Each row was made from one walk, in order. Every step used is in the known rows, and no mark comes twice. Write each row's walk.
Known rows
kamap > kopi > kesogu > gevati > nuros: [  -8    8   -9   -8  -16  -13  -24   -8   16   22  -46  -15   50   -6
  -60  -15   33  -30  -46    8    4   17    3  -45    6 -114  -13   -8
   24   48   15    8   -9    4   37    4  -40  -22   54   12  -33   40
  -22   27   -1    9  -99   -6    5  -27    5  -34   14    3  -26   10
   -5   40   26   36  -41    0   33  -35  -46   -6]
nuros > gevati > tigel: [-34  15  -8  28 -19  25   4 -41  16  25  -3  15 -35  10 -26 -25  18  -7
 -62 -23 -19  46 -35 -22 -16 -14 -85  10 -37  10   5  42  32  13   1 -12
  16  17 -34   0 -19  45  18 -12 -14 -21  -6   3  -7 -20  16 -57 -31 -29
  -8   6  30  35 -32   1 -37  17  -5 -41  -2 -23]
tigel > gevati > nuro: [ -7  14  -2  22  -1  23 -12   6  31  14  26   8  20  24  16   8 -26   6
  -8  11  24  15 -11 -34  -4 -73  26 -23  43 -14  78 -17  66 -17  15   0
  16  37  -9 -22  14 -12  -2  22 -27  33   1  -9 -18   8  14 -31  -5   6
  -2 -42   3 -48   0  24 -66  -5  -2 -20 -15   5]
kuzu > kopi > kesogu > gevati > nuro: [ 23   9  33 -11  -4   4 -27  16 -16  26  -3  -5  71  -4   5  29 -14   6
   5   8   9  -3  -7 -50  44 -96  19 -30  47   3  35 -28  36  11 -12  10
  -3  -3  16  -5 -28  13 -21 -12 -27  22 -37  11  -4   9  43 -27  -3 -14
  -4  -6   1  -6  17  17 -34  -1  26 -14 -38  -1]
nuro > gevati: [  7  16  36   0  28  31  -1  22  10  11  39 -67  28  -3 -38 -22   5  26
 -42 -14 -46   8  18 -45  19  35 -52 -30  38  -5   3  39  18 -46 -10 -14
   7 -20 -17 -25 -12   0 -34   1  17 -18 -27  -2 -18   3  52  -1 -34  11
   5  -2  12 -32   1  12 -25  58  10   1  37  -8]
nuro > gevati > tigel: [ -2   9   6  14   3  33  22 -30  -8  14  28 -13  14  21 -25 -25   0   5
 -55 -30 -49  30   5 -50   9 -11 -50  -1 -13  23  34  30  26 -15 -18 -15
   7   2 -55  -9 -24  36   2  -8 -11 -41 -24  28 -15 -36  18 -32 -24 -24
  -4  14  -4   0 -38   0 -17  44  22 -10   3 -12]
kesogu > gevati: [ 19  15  52 -22 -21   5 -21  20   7  -2 -14 -27  96 -32 -52 -21  52  -1
 -47  10  10  35  -1 -23  17 -19 -24 -41  22 -29  14  24   8   5 -15   4
 -24 -40  57  -9 -17  45  -1  33  48  -5 -36 -15 -24  32  42 -15 -16   6
  -9  -9  36   2  -7  43 -21  27  -2  -9  16 -12]
nuro > kopi > tigel: [-14  12  34  54   1 -24  11  -9   7  31 -40  -5  36  14 -12 -17  12  35
 -55 -18 -45  43  17  16 -16  -5 -64  -9  -6 -32 -33  25 -55  37  17  12
  12  20  20   3 -37  21 -19 -36 -40  10  -7   6 -11  20  16 -40 -18  10
 -17   8  28   7   2 -25 -46  60 -35 -27 -21  24]
tigel > gevati: [ -8  23  17  15 -18   4   1  28  49   9  10  -1   3  -7 -13 -21  32  -6
 -26  19  26  50  -4   3 -39  21 -31 -12   7 -31  39  24  34   4  31  14
  -2  33  28 -58  26   4  -1  41  19  45  13 -14 -33  37   0 -57 -19  10
  -9 -21  37  -3  -1  37 -57  10 -46 -11  -2 -17]
tigel > kopi: [  3  37  43 -22  18  55  -6  16  17  10 -14 -17  18 -16  -4 -54  61   1
 -41   0  -9  12   6  -8 -36  45 -35  26  15 -30   8  36  61 -39 -23   2
  14  56  15   6 -31  29  12   5  15  18  10 -36  28 -36  16 -34 -34   5
  33 -36 -14 -16   6  17  -3 -14 -50  15 -27  -3]
kamap > kopi > tigel > gevati: [-13  36  20  54 -36 -19 -20  30  49  12 -31   6  26  -1 -23 -10  37  14
 -58  21   6  41   7  26 -34  15 -28  15 -21 -57  -3  15  -3  45  20  24
   6  56  35 -43  14  17   7  39  -4  42  15  13 -14  31  -4 -67  -5  16
  10  -5  22   4  -9  14 -54  11 -71   1 -17   2]
nuros > gevati: [ -31   24   14    9   -4   20  -24   11   38   30   -9  -26  -30  -17
  -43  -20   34    8  -50   -6  -10   26  -42   -1  -18   28 -109  -10
   10  -22  -36   62   22    5    8  -11   25   -4    5  -14   -8   10
  -12   -8   12   15    4  -41    4   20   48  -39  -42    0    6  -12
   61    5   11   14  -53   22  -24  -40   34  -27]
gevati > nuro: [  3  16  12  10  16  30 -18 -25  12  13  20  10  22  39   4  -2 -20  34
 -10 -17   2   0  -6 -46   6 -85  19 -23  57  -1  56   1  55 -37  -7 -10
  29   2 -28   8 -12  16 -13   1 -52   4 -24  -6  -1 -13  39 -20 -15   3
   0 -43 -15 -42   8  12 -52  12  22 -25 -20   1]
kopi > kamap: [ 31  27  -9 -11  26 -25 -57  -4  19 -34  16  -4  52  31 -13 -12  21  60
 -25 -28 -39  47 -10   4 -26   5 -25  14  33 -62  17  31 -18 -29  35 -10
  -5  -4  -5 -11  13  62  -1  24 -29   6 -13   3  16   9  22 -26 -48  20
 -22 -13  46  15  46  14 -22  71  15  23  19  21]
kopi > tigel: [  5  23  46  45  -4 -22   3 -18  18  13 -37  12  37  15 -20 -10  44  44
 -52  -7 -19  38  11  12 -27 -20 -28   6 -15 -43 -43  30 -16  27  22   6
  13   9  19  -5 -25  42  -4 -11 -51  11 -28  26  23  26  34 -51 -16 -12
 -12  -4   6  20  20 -10 -40  45 -34   2 -15  16]
kamap > kopi > nuros > gevati: [-46  34  32  41  -3   7 -62  26  40  45  -5 -42 -81 -26 -61 -15  29  -2
 -33  -9 -17   5 -31  11 -29  44 -98  10  -1 -37 -61  46 -40   3   5 -38
  28 -13  -3  11 -39 -14 -13  -2   2  11  -2 -35   0 -17  49 -31 -42   7
  10  11  55   9  21   7 -67  -2 -33 -29  35 -11]
nuros > gevati > tigel > kopi: [-26  30  14  -5   5  65   6   0  11  30 -20 -11 -10 -15  -4 -47  42 -24
 -59  -6 -19  24 -23 -10 -30  31 -66  37 -31  -9   2  22  62 -15 -24  -7
  22  74 -13  19 -40  32  35  -5  11   4  25 -30  31 -63   5 -48 -29 -20
  34 -11   1   1 -28   3  -6 -24 -49  -3 -16 -13]
kamap > kopi: [  0  45  41  23 -21  20 -68  -4  46   2 -22  -6  13   6 -45 -41  55  39
 -73 -22 -32   2  10 -11 -11  25 -45  22  36 -38   9  74  10 -16 -50  -2
  35  -3 -16   4 -17  49 -18  17   1  -5 -19 -16 -16 -32  19 -42 -41  29
  33 -34  -8  -7  -3  21 -25  30 -14 -19 -39 -10]
kuzu > kopi: [ 14  32  69 -12  -6  36  20 -25   5  17 -14  18 -11  13  -4  25  28  13
 -19 -24 -43  24   0 -26  -8  27 -86  15  47 -15  10  59  54  10 -30  36
   7  25 -43 -23 -22  56 -42 -39 -14  13 -30 -14 -35   8  41 -32 -68   3
 -21 -33  20  44  -1  -9 -32  20 -24 -25 -29  -4]
kesogu > gevati > nuro > kopi: [-18  -4  12  15   5  15 -14   9  -4  34   3 -26  59   2  -3 -16 -40  -2
 -26 -12 -33  24   3 -33  31 -49 -39 -60  63  -1  59  -1 -15  -8 -12  -6
   7  -6   2  10 -35  -5 -30 -15   8  -2   6 -40 -60  -5   9  -1 -15  33
 -14 -15  38 -46 -21   5 -46  37  13 -59 -20  -2]
kamap > kopi > nuro > gevati > tigel: [  1  15  -5  41 -14  28   1 -16  -7  14  23  -9  -3  23 -14 -29 -14  11
 -58 -30 -54  24  15 -56  40 -17 -34  18 -21  20  43  14  21   0 -33 -17
  14  16 -50  -4 -17  34   7 -12 -21 -38 -26  21 -36 -62  28 -22 -27  -8
  18  35  -8 -21 -43  -4 -14  32  28  -5  -7 -14]
nuros > gevati > tigel > kopi > kesogu: [  2  27  10  -5   9  -3 -14  35   6  51 -22 -15 -12 -27  15 -40  36 -13
 -26  -2  -4  16 -11 -12 -23   9 -48  48 -37  17 -33  11  18   5  16  -2
  11  49  38 -11 -37   5   4 -43 -24  39   6  19  43 -25   3 -90 -24 -47
  32  40  -2  39  30   6  -7 -10 -35   9 -61 -25]
kamap > kopi > nuros: [-11  40  60  40   4 -10 -55   3  24  24   8 -25 -57  -7 -48 -16  41  14
  -3 -21 -18 -10  17  -7 -37  27 -26  25  16 -41 -20  30 -58 -22 -11 -40
  16 -31 -14  18 -50   1 -18  15 -22   5 -41  -7  -8 -49  34 -22 -45  12
   3   7   7   2  30  19 -53  -3 -18  -5 -13  14]
kuzu > kopi > rotofi: [ 21  18  53  -3  29   5  -4 -27 -27  26  13 -11 -47 -19 -13  31  -3  35
  39 -39 -45  23  -3 -11  -7   2 -80  55  25  -6 -10  23  41  59 -29  32
   7  -9  10 -17 -57  55 -43   1 -16  49 -57   9 -43 -13  75 -15 -71 -30
 -37 -31   6  47 -13  16 -42  30 -43  -9  38  22]
nuros > gevati > nuro > kopi: [-43  -1  -9  30  13  22 -17   3  14  50   2 -27  -9   8   0 -16 -52   2
 -34 -20 -40  18 -20 -23  12 -27 -76 -42  58  -1  34  18  -6  -8   3 -13
  28  17 -19  10 -35 -25 -37 -34  -9   9  28 -47 -48 -12  11 -10 -30  32
 -10 -20  49 -42 -12  -9 -62  33   4 -74  -8  -1]

Which walk is each row?
[ -13    3  -26   16   18   27   19  -18   15   18   10  -31   -9   30
  -38  -12  -22  -15  -34  -12  -32   11   18  -70   25  -88  -28  -10
   43   61   43    5   18  -23   42  -12  -19    4    1    8  -17    9
  -29   12  -25  -11 -100  -20  -15  -57   36    7   -8   20  -25    3
  -13  -14   15   14  -53   18   59  -26    2    6] => kopi > nuro > gevati > nuros
[-21  15  -3  14   8  33 -35  -2  20  31  14 -10 -10  19  -9   6 -23  19
 -21  -7  -5   1 -35 -34  11 -69 -27 -22  42  -9  26   8  51 -14   3 -16
  37   8 -26   5 -13  -2 -10  -4 -33   9   1 -20   8  -2  48 -22 -15   3
   4 -31  18 -33   8   5 -61   2  12 -38  12  -9] => nuros > gevati > nuro
[ -9  30  25 -10   6  61  15 -16   4  16 -17   1  13   0   4 -52  44 -13
 -50 -12 -17  26  -3 -18 -37  23 -35  42 -16  -8  30  24  65 -30 -27   2
  12  68 -13  18 -36  44  34  -2   0  -3   7 -17  28 -62  -2 -44 -29 -17
  32 -19 -22   1 -26   6   1 -18 -44   8 -39  -7] => gevati > tigel > kopi
[ 13   7  13   1 -28  -8   0 -10 -16  17 -15   8  53 -11 -21 -23  34 -17
 -43 -10  -1  42  -6 -36  13 -55 -25  -1 -38  21  21   2   6  25  -4   0
 -22 -10  19  -9 -31  55  15  -2  -7 -14 -36  38  -4  -8   5 -65  -7 -45
  -7  40  11  50 -20  21  -8  20  10 -13 -36 -22] => kopi > kesogu > gevati > tigel
[ 12  19  24 -15  26  23 -14  -9 -36  23   9 -28  -3 -39 -17 -20  10   9
  11 -25 -20  29  -6  -6 -11 -11 -37  59 -24  -4   1 -13  43  35 -29   9
  -1  12  43  11 -68  55  17  37  14  34 -35   6  -4 -53  49 -16 -34 -43
  -3 -12 -12  14 -34  36 -11  -1 -51  20  37  20] => kesogu > gevati > tigel > kopi > rotofi
[-41  16  -3  32  -9  11   1 -30   7  38   6   0 -65   8 -35 -15  15 -17
 -35 -25 -17  36 -30 -20 -28  -9 -83  13 -48   9  -7  17  -1  12  12 -30
  14   0 -39  10 -39  20  18  -9 -25 -14  -6   6   4 -35  23 -45 -32 -38
 -17  22  40  41 -18   0 -49   2 -10 -34   8  -9] => kopi > nuros > gevati > tigel
[-13  33  44  14  26  25   2  -3   2  33  12 -16 -61  -9 -10 -26  35 -22
  14 -11  -6   7  10 -17 -55  25 -18  33 -21 -14  -4  -8 -18 -34   0 -39
   3  27  -6  25 -67  -3  19   0 -21   7 -20  -9  24 -71  18 -21 -37 -20
  -1  16  -4  13  16   5 -36 -36 -33  15 -12  13] => gevati > tigel > kopi > nuros
[  7   6   9  22  18 -31 -22  26   1  60   0 -20   5  -1  23 -20 -24  12
   7 -14 -21  11   7 -29   9 -42 -34 -14  27  28   3   2 -30   8  30  -4
  12   6  30 -17 -37 -27 -49 -58 -48  40  -1  12 -14   4  -3 -66 -25 -14
  -1  30  16   4  44   2 -41  37  10 -36 -75 -11] => gevati > nuro > kopi > kesogu
[-23  14  17  51 -18 -25  15  30  41  29 -20  -2  20  -4  -5 -12   9  -4
 -43  21   2  60   6  25 -33  13 -49 -10 -14 -45  11   3 -21  41  43  19
  -4  54  41 -46   4  -3  -2  11  -3  47  31  -2 -39  44 -15 -56  -4  15
 -16   3  48  -1 -12   2 -63  25 -68 -17  -6   4] => nuro > kopi > tigel > gevati
[ 19  34  19  46 -31  -1 -52  17  31   8  -1  11 -22  17  -7 -38   9  41
 -45 -14 -20  10  23 -23  36 -15 -24  39  16 -16  30  26  16  26 -40  -6
  27  24  12   7   2  30  -9   3 -23   6 -33 -24 -41 -51  53 -28 -48  30
  43   8  -5 -40   9  16 -29   9  16  -4 -37 -12] => kamap > kopi > nuro
[ 14  11  28  -3 -33  -2  10 -14 -22  24 -22  16  50  -7 -12  -3  26 -21
 -36  -7 -14  43  -8 -40  17 -47 -40   7 -36  22  20   1  16  37 -17  12
 -19   0   2 -13 -39  60   7 -14  -5 -14 -37  40 -18  -7  10 -62 -20 -45
 -16  36  16  58 -25   7  -7  17   3 -17 -41 -18] => kuzu > kopi > kesogu > gevati > tigel
[ 22  16  20  22  22  24  -1  37   3  14  50 -59   5   9 -15 -21 -18  27
 -31 -12 -45   9  25 -52  57   9 -41 -13  27   3  19  13  13 -12 -11 -21
   8   3  -2 -20   0 -10 -23 -12   1 -10 -32 -10 -33 -15  68   8 -39  20
  20  26  11 -61  10   4 -28  45  32  14  35  -7] => kopi > nuro > gevati
[ 17  24   5  13 -17  30   2  22  -4  17   1  10   3   4  20 -47  12  -6
 -32   6  -1  28  13 -30  37 -25  -9  43 -25   4  46 -18  44  31 -30  -5
   4  67  34  13 -15  34  38  -3  -1   9 -22 -26 -14 -62  41 -21 -31   0
  38  24  -6 -38 -11  14  -3 -26   0  20 -30  -7] => kesogu > gevati > tigel > kopi > nuro
[-13   8  25  60   6 -15   6 -16   2  36 -30   2  39  26   0  -4 -16  34
 -44 -15 -38  31   9  -1  -5 -44 -39 -14   9 -25 -14  -1 -39  31  18   5
  22  25   5  10 -41   9 -18 -40 -60   9  -2  10  -9  11  17 -33  -9   5
 -14  -1  14 -11   1 -31 -53  47 -23 -29 -22  25] => gevati > nuro > kopi > tigel
[-14   9 -28  25  10  28  -1 -13  18  20   3 -29  -9  31 -41 -17 -13  -7
 -46 -10 -38  -1  22 -66  32 -86 -26   2  42  57  41  15   8 -19  22 -10
 -11   7  -9  11 -18  13 -30  15 -23 -13 -93 -23 -18 -70  34   9  -6  27
 -12   6 -20 -21   9   9 -50  14  53 -26  -6   4] => kamap > kopi > nuro > gevati > nuros
[  4   6  18   0 -35  14  10 -30  -6   4  -7  13  57  -6 -32 -25  34 -13
 -56 -15  -8  51  -5 -37   7 -47 -30 -10 -28   5  43  11  22  15 -21   0
 -15 -11  -6   2 -28  70  22  15   8 -32 -31  19 -19 -12  14 -42 -13 -27
 -16  10  14  28 -45  19 -15  25  10 -20 -13 -16] => kesogu > gevati > tigel
[-31  16   7  30  19  21 -35  -1  16  39  23 -20 -41  14 -12  18 -30   7
   6  -5   1  -9 -30 -29  -4 -58 -16 -18  34 -10  11 -11  16 -17  15 -30
  34  -5 -27  17 -31 -27 -10  -9 -45  15  -8 -21  12 -12  58 -11 -19  -7
  -6 -12  22 -32  22   4 -75 -17   9 -33  18   6] => kopi > nuros > gevati > nuro
[  4   8 -32  14  27 -25 -57  16  12  -6  27 -17  54  36  14   0 -45  36
 -13 -22 -53  46 -10   0  -8 -18 -27 -14  50 -54  57  -3 -35 -14  39 -15
  -4  32 -11 -10  13  21  -9   7 -21  20  31 -11 -25   3 -10  -9 -33  52
 -23  -7  68 -21  27   1 -44  59  17  -8  11  27] => tigel > gevati > nuro > kopi > kamap
[-32  12  27  43  27  -9 -10  14   9  50  33 -31 -59   3  -9   3 -36 -22
  36  -8 -14  11   9 -18 -27  -9 -21 -24  29 -16  28 -23 -65 -15  29 -37
   5  -5  -5   7 -49 -52 -24 -11 -23  26  -3 -26 -40 -28  12   1 -32  17
 -32  13  38 -23  23  -1 -83  -3 -12 -32  -8  21] => tigel > gevati > nuro > kopi > nuros
[ 18  14  18   0 -12  -1 -59  22   2  23  -6 -14  77  -4  -7   5  -3  13
 -15   8   7  -7  -3 -44  39 -98  38 -25  43   1  32 -20  18  -3 -16  -1
   7 -15  25   3 -24  13 -13   8 -22  14 -31   9   0   0  32 -32   3  -5
  12  -4 -10 -28  14  25 -32   2  27 -15 -35  -5] => kamap > kopi > kesogu > gevati > nuro
[ 22   3  39 -15 -18 -31 -26  53  -4  32 -22 -41  89 -53 -27 -27  25 -11
 -23  15   0  33   5 -20  28 -22 -45 -39   6  -3 -10   7 -43  26   9   4
 -31 -36  83 -19 -33  11 -23  -9  37  22 -24   1 -27  38  17 -42 -12  -3
  -6  40  49  20  16  30 -20  33  -1 -21 -29 -21] => nuro > kopi > kesogu > gevati
[-33   9 -15  30 -16  -2  37 -29  36  24 -43  20  -8  31 -29  18   9 -36
 -37  10   3  45   1 -21 -34 -90 -30   6   9  25  26   1  20  23  68  32
 -31  48  18 -17  -9  32 -15  25 -29  36 -74  -4  -6  -5  -6 -39   6   6
 -52 -19   7  41   7   5 -74  -9 -22 -40 -27  14] => kuzu > kopi > tigel > gevati > nuros
[  1   5   0  21   9 -31 -18  41   8  61   0 -23   3  -7  26 -16 -30   1
   6  -1  -9  18   4 -20   2 -36 -32 -15  20  26  16  -8 -26  13  36   3
   4  18  42 -33 -23 -38 -44 -50 -39  55  11  11 -19  15 -13 -72 -18 -11
   1  33  27   3  37   7 -50  30  -1 -31 -73 -15] => tigel > gevati > nuro > kopi > kesogu
[ 10  17  21  -8  44  29 -10  -7 -35  26  26 -47 -27 -30 -13 -21  -3  18
  12 -30 -39  19   0 -13 -12  11 -48  64 -17   0  -2  -9  44  17 -30   1
  11  23  22   2 -64  35   4  27   1  30 -26   9  -2 -65  51  -9 -38 -44
   3 -14 -22  -2 -30  21 -11   9 -43  24  49  19] => nuro > gevati > tigel > kopi > rotofi
[-42  21  -1  44 -17  12 -19 -31  14  37  -5   2 -63   3 -37 -20  14 -14
 -45 -24 -25  24 -26 -14 -23  -2 -80  25 -42   4  -9  27 -11  14  -5 -29
  20   4 -43  13 -40  26  15  -7 -21 -19  -9   5  -6 -48  22 -54 -35 -26
   0  26  28  32 -22  -3 -46   0 -10 -34   3 -14] => kamap > kopi > nuros > gevati > tigel
[-44   1 -33  37 -10  -8  27 -24  40  30 -35   5  -4  25 -32  -8  -3 -38
 -45  10   1  47   5 -16 -38 -87 -33 -13  10  30  40   2  -5  15  80  18
 -27  43  32 -12 -12  13 -16  26 -27  29 -55 -13 -14  -9 -25 -35  14  20
 -46 -12  13  25   4  14 -76   5 -19 -46 -26  14] => nuro > kopi > tigel > gevati > nuros
[-21   5  42  31  22 -10 -16  10  -6  44  24 -37 -25  -9 -20  -1 -28 -14
  29 -11 -20   7  11 -24  -8 -25 -22 -34  31 -18  19 -26 -75 -20  13 -43
  -4 -29   5  22 -66 -41 -26 -11 -15   8 -17 -24 -38 -30  27  10 -27  16
 -30  15  38 -19  18   1 -69   1  -3 -32  -1  17] => kesogu > gevati > nuro > kopi > nuros
[ -7  18  17  36  -8  11   4   0  18  23   0  23  18  33  20  38 -29  10
 -12  11   8  18  -7 -18  -2 -75  15 -11  29 -22  49 -27  50  22  14  21
  17  60 -16 -25  -1   3  -5   3 -53  35   0  11 -11  20  20 -35   1  -1
 -11 -29  -3 -21  -4   1 -65  -5 -25 -14 -19  19] => kuzu > kopi > tigel > gevati > nuro
[  5  32 -28 -13  26  10 -55   6  11 -14   1 -12  41  18   1 -25  21  26
 -44 -22 -49  43 -25  11 -34  26 -41  40  -7 -52   8  12   7 -26  19 -15
  -1  60 -14   2  -3  60  34  16 -12   2  18  -4  41 -31   4 -33 -41   9
   7  -3  37  12  22   2   0  25 -15  34  19  17] => nuros > gevati > tigel > kopi > kamap
[  9  15  14   9 -39  -8 -19 -10  -8  19 -23   5  56 -15 -26 -26  37 -12
 -52  -5  -9  37  -2 -33  15 -48 -25  11 -38  15  15   9   1  31 -24   2
 -13 -14  10  -1 -34  58  13   1  -2 -17 -34  37  -8 -23   4 -67  -9 -34
   6  41   7  41 -27  20  -4  20   9 -16 -45 -20] => kamap > kopi > kesogu > gevati > tigel
[ 17  26  21  -6  10  -1 -10  28   0  47 -19  -8   7 -16  23 -40  38  -6
 -19  -1  -6  16   4 -20 -25  -2 -28  42 -28  22 -19   8  20  -5  14   2
   5  45  40 -14 -39  15   2 -40 -32  34  -5  27  44 -27  -5 -87 -23 -51
  28  34 -20  37  32   9  -1  -2 -27  16 -79 -19] => gevati > tigel > kopi > kesogu
[ 25  33  -3 -23  33   4 -60  20  15 -26   6 -20  62  16   2 -28  29  41
 -32 -17 -43  35  -8  12 -33  35 -20  34  24 -72  13  18   9 -41  16  -9
  -2  48   7   0   1  60  21  23  -9  15  12 -12  40 -22   9 -24 -47  28
   9 -21  29  -2  45  14  -4  33 -11  46   9  22] => tigel > kopi > kamap
